Every row comes from one small tree of marks. Brackets hold a mark, then the marks that hang from it, in alphabetical order. Every link used is in the known rows. Which tree was each row made from?
Known rows:
(Q (P W)): [-8.19 -3.40 -0.11 -2.03  0.95 -5.72  2.03  3.75  1.02  4.76  1.52  0.84
 -2.13  3.61  1.07 -2.96  1.37  3.85  0.76 -1.89 -1.97]
(X (W N)): [-0.12 -0.23  2.82 -0.17  2.84  1.00 -0.64  0.27 -0.85  3.17 -0.78  2.13
 -0.87 -0.21  2.12 -1.64  0.85  0.01 -3.30 -1.94 -2.83]
(Q (P (W N X Z))): [-2.95 -1.32 -2.23  0.99 -1.48 -0.92  1.60  1.69 -1.06 -4.67 -0.39 -0.72
 -0.41  5.21 -4.19 -0.04  1.20  2.13 -0.14 -1.62  0.98]
(N (W (P Q) Z)): [ 1.18  1.05 -0.38 -1.62 -0.30 -0.69 -0.31 -0.34  0.14  1.63 -0.50 -0.65
 -1.82 -3.15 -0.80 -0.05  0.82  0.70  2.66  1.79  0.91]
(Z K W): [ 0.64 -1.42  0.00 -1.48  3.04  0.82 -2.23  1.05  1.01  4.05  1.06  0.93
 -0.60 -0.70  5.56  0.13 -1.44 -0.70  2.15 -0.44 -2.28]
(V (X (W N P))): [-0.22  1.07  7.05  0.95  2.28 -0.77 -0.38 -0.89 -1.63  1.81 -0.74  0.98
 -0.62 -3.70  3.61 -1.25  1.11 -1.56 -4.36 -1.14 -2.12]
(F (Q (P (W N X (Z K))))): [-0.94 -1.04 -5.44  1.57 -2.03 -1.86  3.34  2.84  0.76 -5.14  0.52 -0.37
  1.20  4.02 -5.16  0.67 -0.33  2.18  2.52 -1.89 -0.19]
(Q (P (W X Z))): [-4.68 -1.56  0.04 -0.98 -0.44 -2.71  1.28  2.10 -0.04 -1.27  0.85 -0.22
 -0.88  4.81 -2.71 -0.03  1.37  3.40  1.77 -1.43 -0.10]
(Z K (W N (P Q) X)): [ 4.64  1.04 -1.35  0.98 -2.25  1.91 -2.78 -2.81  1.77 -2.50 -1.19 -1.29
  1.72 -1.90  0.51  2.60 -2.49 -2.47  0.51  2.68  0.20]
(Q (P (W Z))): [-5.50 -2.51 -1.08 -0.67  0.70 -3.83  3.50  3.44  0.16  1.62  1.53  0.22
 -1.42  4.26 -1.11 -1.86  1.49  3.61  1.41 -1.95 -0.06]
(F (Q (P W))): [-7.81 -2.43 -1.90 -1.39  0.63 -7.70  4.27  5.26  2.31  5.04  2.18  1.05
 -1.20  3.41 -0.53 -3.09  1.59  5.46  2.23 -1.19 -3.48]
(K (Z (W P X))): [ 0.62  0.19  2.78 -0.25  1.70  2.82 -2.41 -2.75 -0.04  0.60  0.31 -1.15
  2.30 -0.47  3.66  0.74 -0.33 -1.24  0.88  2.70 -0.81]
(Q (P (W N X (Z K)))): [-1.42 -1.83 -3.49  1.25 -1.79  0.35  1.24  1.35 -0.56 -5.57 -0.07 -0.61
  0.22  4.39 -3.71  0.83 -0.48  0.70  0.97 -2.40  1.24]
(Z (W N (P Q) X)): [ 2.99  1.36 -0.03  0.82 -2.01  0.66 -2.52 -2.54  1.28 -1.60 -1.48 -1.37
  1.13 -1.14 -0.08  1.85 -0.96 -0.97 -0.53  3.50  0.01]
(K (Z (W P))): [ 0.11 -0.59  1.63  0.15  2.86  1.75 -0.49 -1.27  0.34  3.45  0.95 -0.73
  1.78 -1.16  5.11 -1.06 -0.26 -0.98  0.56  2.02 -0.75]
(P (W N)): [-4.32 -1.62 -0.87 -0.92  0.12 -1.42  1.51  2.71 -0.91  1.10  0.05  0.35
 -2.22  2.13  0.30 -2.50  0.82  1.09 -1.95 -1.87 -0.46]
(Z K (W P)): [ 1.31 -0.61 -0.18 -0.77  1.53  0.77 -1.18 -0.99  1.45  3.24  0.88  0.25
  0.75 -3.14  5.21  0.51 -1.60 -1.38  1.11  1.26 -0.45]
(W N P X Z): [ 1.22  2.28  0.15  1.00 -1.56  2.26 -0.83 -1.93 -2.23 -2.88 -0.80 -0.50
  0.87 -1.01 -1.43  0.32  0.46 -1.79 -2.62  1.33  3.13]
(W P X): [-3.16  1.16  3.51 -2.32 -0.37 -1.59 -2.23 -1.27 -0.58  3.79  0.37  0.82
 -0.44 -1.88  2.08 -0.80  0.69 -0.46 -1.42  1.70 -0.17]
(Z K (W N X)): [ 3.02 -0.21 -1.09  0.30  0.96  3.59 -4.06 -0.70 -0.42 -2.33 -0.92 -0.01
  0.46  0.22  2.59  1.96 -1.80 -2.12  0.74 -0.17 -1.22]
(X (W N P Z)): [ 3.24  1.18  1.61  1.92  1.15  2.72  1.65 -1.98 -1.29 -0.70 -0.87  0.70
  1.17 -2.07 -0.33 -0.27  0.83 -1.11 -3.90 -0.44  0.96]

Write each row's tree:
[ 1.83  0.92  0.10  0.60 -0.04  2.55 -2.59 -2.52 -0.49 -2.18 -1.29 -0.68
  1.16 -1.27  1.61  1.30 -0.40 -1.58 -1.51  2.48  0.42]	(Z (W N P X))
[-1.95 -2.65 -4.66  1.51 -0.65 -0.76  3.23  2.71 -0.18 -2.69  0.67 -0.22
 -0.29  3.73 -2.12 -0.79 -0.34  1.06  0.62 -3.16  1.41]	(Q (P (W N (Z K))))
[ 0.68  1.38 -0.99  1.38 -0.46  1.15  1.25 -0.65 -1.92 -0.07  0.00  0.03
  0.33 -1.53  0.11 -1.51  0.77 -1.50 -3.11  0.65  3.14]	(W N P Z)
[ 3.98  2.32 -1.06  1.30 -3.60  1.46 -1.20 -2.17  0.20 -3.15 -0.57 -0.86
  1.34 -1.74 -2.55  1.64 -1.63 -2.79 -0.71  1.49  2.86]	(W N (P Q) X (Z K))
[ 1.90  1.80  0.63 -1.86 -1.41  0.26 -2.26 -1.70 -0.27 -1.26 -1.03 -0.93
 -1.26 -2.49 -2.24  1.71  0.69  0.38  3.04  2.48  0.78]	(N (W (P Q) X Z))
[ 0.97  1.54  8.21  0.25  3.05 -0.75  0.65 -0.68 -1.18  2.34  0.41  0.70
 -0.36 -3.39  2.86 -0.15  1.39 -0.60 -1.91 -0.91 -1.33]	(V (X (W P Z)))
[ 1.47 -0.49  1.04 -1.75  1.88  1.83 -4.23 -0.37  0.60  1.12  0.23  0.54
 -0.10 -0.30  3.94  2.01 -1.59 -0.92  2.60  0.21 -2.48]	(Z K (W X))
[-1.09  1.03  0.11  0.16 -1.92 -2.45  0.00 -0.24  0.78  3.76 -0.38  0.03
 -0.43 -1.97  0.49 -2.10  0.07 -1.01 -2.77  1.89  0.74]	(W N (P Q))
[-3.54 -2.90 -2.36 -0.62  0.46 -2.62  3.10  3.28  0.92  0.76  1.86  0.23
 -0.86  3.22 -0.59 -0.70 -0.09  2.06  2.52 -2.88  0.15]	(Q (P (W (Z K))))
[ 6.07  1.27  0.33  2.14 -0.90  1.96  1.46 -2.23  1.39 -1.06 -0.79  0.30
  1.81 -2.55 -1.52  1.14 -1.42 -2.13 -2.00 -0.24  0.90]	(X (W N (P Q) (Z K)))
[ 1.65 -0.02 -2.18  0.20 -3.15  0.80  0.41  0.90  0.60 -5.15 -0.38 -1.16
 -0.48  2.60 -4.51  1.68 -1.46 -0.31  1.02 -1.02  1.12]	(P Q (W N X (Z K)))
[ 4.40  0.10  0.33  1.52  2.27  3.88  0.16 -0.22 -0.94 -0.76 -0.35  1.62
  0.53 -0.58  0.60  0.25 -0.69 -1.80 -1.85 -3.17 -0.65]	(X (W N (Z K)))
[-2.74 -0.63 -4.11  1.33 -1.79 -3.24  3.76  3.20  0.03 -4.37  0.30 -0.64
  0.60  5.05 -5.70 -0.45  1.35  3.60  1.59 -0.86 -0.38]	(F (Q (P (W N X Z))))
[-1.40  0.25  0.53 -2.82  0.01 -2.47 -1.39 -0.09  0.80  4.68 -0.38 -0.09
 -2.46 -3.63  1.48 -1.21  0.76  0.95  2.14  1.97 -1.24]	(N (W (P Q)))
[ 2.72  1.06 -0.75 -1.87  0.10  3.34 -2.64 -2.02 -1.72 -2.39 -0.60 -0.35
 -0.62 -3.60  0.08  2.19 -0.39 -1.54  3.28  0.57  1.57]	(N (W P X (Z K)))
[ 1.58  0.94  3.88 -0.19  2.13  0.91  1.64 -1.60 -0.17  3.00  0.30  1.14
  0.54 -2.51  1.24 -0.28  1.07  0.14 -2.08 -0.24 -0.06]	(X (W P Z))
[ 3.22  0.61  2.33 -0.02  1.83  2.07  1.11 -1.86  0.47  1.97  0.69  1.31
  1.38 -3.31  1.69  0.58 -0.68 -1.37 -0.97 -0.95  0.33]	(X (W P (Z K)))
[ 1.39 -0.64 -1.79 -2.12  2.52  2.39 -1.86  1.40 -1.47  0.81  0.27  0.77
 -2.30 -1.92  1.97  0.09  0.07 -0.44  3.87 -1.79 -0.34]	(N (W (Z K)))
[ 0.58  0.62 -0.01 -0.49  0.31  0.35  0.60 -0.39 -0.20  2.80  1.36  0.51
  0.43 -2.73  2.17 -0.58 -0.74 -1.75 -0.01  0.01  2.15]	(W P (Z K))
[-2.33  1.60  3.50 -2.03 -2.04 -3.35 -2.20 -1.11  1.44  4.27  0.29  0.21
 -0.61 -1.80  0.46 -0.28  0.05  0.06 -0.52  2.86 -0.54]	(W (P Q) X)
[-2.50 -1.33 -3.33 -0.37 -1.00 -3.65  3.22  3.23  1.71 -1.69  1.89  0.03
  0.69  3.69 -3.54  0.57 -0.09  3.36  4.30 -1.41 -1.25]	(F (Q (P (W X (Z K)))))
[ 2.44  0.38  0.56  1.82  0.79  4.58 -2.41 -3.14 -1.08 -2.73 -0.97 -1.47
  2.75 -0.02  1.97  0.79 -0.69 -2.33 -0.99  2.28  0.50]	(K (Z (W N P X)))
[ 4.25  1.66  1.73  2.16 -0.61  0.72  1.76 -1.84  0.77 -0.23 -1.12  0.10
  1.25 -1.84 -2.28  0.11  0.20 -0.60 -2.88  0.57  0.54]	(X (W N (P Q) Z))
[ 0.62  1.45  0.17  0.43 -0.18  2.35 -1.90  0.20 -2.49 -1.97 -0.65  0.15
 -0.49  1.28 -1.04  0.00  0.67 -1.06 -1.71 -0.29  1.02]	(W N X Z)
[-5.83 -2.05 -1.20 -0.35 -1.08 -2.57  0.36  1.82 -0.45 -1.46 -0.40 -0.07
 -1.19  4.69 -2.02 -1.03  0.91  2.37 -0.68 -1.46 -1.07]	(Q (P (W N X)))
[ 2.35  0.48 -1.19  1.15 -0.70 -0.32 -0.59 -1.18  1.59  1.16 -0.76 -1.03
  0.57 -1.62  1.32 -0.08 -0.79 -0.66 -0.79  2.88 -0.10]	(Z (W N (P Q)))
[-0.16  0.37 -1.10  0.37 -2.91 -0.41  0.52  1.26  0.11 -4.38 -0.76 -1.22
 -1.09  3.54 -5.13  0.78  0.24  1.10 -0.12 -0.23  0.82]	(P Q (W N X Z))
